(in the rows, 128 means zero)
Known rows, with every step that occurs:
pozuve-toko-pekoz: [112 108 128 140 150 111 155 123 122 109 152 143 153 118 141 159 170 135]
pekoz-vofof-pozuve: [100 107  90 159 119 121 140 127 140 151 133 141  85  99 114 177 120  49]
vofof-pozuve-toko-pekoz: [114  99 110 149 143  95 142 120 133 126 157 136 128  99 142 161 177 102]
toko-dobi-pekoz: [132  99  73 103 133 133 133 129 117 127 137 165 102 104 150 203  95 144]
dobi-vofof-pozuve-toko-pekoz: [133 118 106 160 148 101 140 127 136 152 149 134 133  68 139 161 175  67]
vofof-pozuve: [112 101  88 152 113 118 120 126 118 146 149 135  92 115 121 167 129  82]
pekoz-vofof-pozuve-toko: [ 95  96 100 177 144 107 131 132 142 143 134 149 118  83 115 164 153  58]
pozuve-toko-dobi-vofof-pekoz: [136 114 109 157 174 122 124 149 110 134 126 184 129  48 156 208 155 124]
pozuve-toko-dobi-pekoz-vofof: [114  95  83 128 166 120 142 134 142 122 121 178 127  73 145 202 122 121]
dobi-pekoz-vofof-pozuve-toko: [111  86  78 168 157  91 141 134 153 152 128 153 118  68 115 174 130  60]
punarez-dobi-toko: [146  86  92 130 142 119 151 126 120 105  94 144 153 154 110 153 112 109]
pozuve-toko-pekoz-vofof-dobi: [ 90 120 136 147 169  99 167 130 126 119 134 153 151  58 150 209 140  83]
punarez-dobi-vofof-pozuve: [163 118  90 151 107 131 103 137 118 162 105 129 125  76 131 158 120  44]
dobi-punarez: [ 96  97  98 163 128 121 150 117 119 128 137 120 106 159 107 167 111 118]
punarez-dobi-toko-pekoz-vofof-pozuve: [138  92  91 124 146 100 194 109 167 116  94 133 120 125 125 176 126  50]
pozuve-toko-pekoz-vofof-dobi-punarez: [ 77 107 127 164 176  83 187 119 141 117 129 134 136  87 136 213 132  87]
pozuve-toko-dobi-pekoz: [127  88  83 120 159 117 122 134 120 118 140 175 135  87 151 188 133 155]
pekoz-vofof-pozuve-toko-dobi: [100  97  89 147 143 120 124 130 143 130 135 168 101  70 146 192 157  85]

Rows:
[117 106  89 132 143 105 133 142  98 142 133 152 124  71 131 213  73  98]
vofof-dobi-pekoz
[120  97  56 119 134 121 142 126 152 147 127 163  68  70 143 215  97  75]
toko-dobi-pekoz-vofof-pozuve
[165 121 114 156 138 130 130 149 107 146  93 148 137  69 132 187 114  86]
punarez-dobi-vofof-pekoz
[134 120  85 163 117 125 115 133 117 170 139 134  98  84 120 166 125  45]
dobi-vofof-pozuve
[ 79 119 118 147 151 101 195 113 138 125 126 124 104 103 134 227  95  76]
toko-pekoz-vofof-dobi-punarez
[100 113 130 149 160 114 175 123 144 115 136 146 143 102 136 172 160 102]
pozuve-toko-pekoz-vofof
[150  94 105 110 147 111 184 114 133  92 105 138 154 158 130 165 126 119]
punarez-dobi-toko-pekoz
[ 87  86  82 164 151 105 140 118 157 130 131 148  87  99 135 195 150  89]
pekoz-vofof-pozuve-toko-dobi-punarez
[142 102  90 132 131 129 148 134 141 133  87 144 135  96 124 179  80  82]
punarez-dobi-pekoz-vofof
[120  96 102 120 158 107 195 113 132 102 137 141 128 163 118 170 132 119]
dobi-toko-pekoz
[130 109  93 181 141 110 107 140 121 162 141 143 132  68 120 153 160  56]
dobi-vofof-pozuve-toko
[105 116 102 140 127 112 172 114 153 141 139 132  83 102 135 189 132  55]
toko-pekoz-vofof-pozuve
[144  94  73 139 120 111 137 131 151 150  94 136 110  78 123 178  90  47]
punarez-dobi-pekoz-vofof-pozuve
[ 88 105 104 159 138 104 145 125 102 132 134 129 112 113 120 205  91 103]
vofof-dobi-punarez
[109  94  83 134 157  94 204 108 167 126 126 141  94 130 112 183 132  50]
dobi-toko-pekoz-vofof-pozuve
[137 100 107 115 153 117 207 114 155  98  88 139 144 142 124 175 118  85]
punarez-dobi-toko-pekoz-vofof
[ 99  81  81 158 144 102 120 117 134 125 145 144  97 115 142 182 157 123]
vofof-pozuve-toko-dobi-punarez
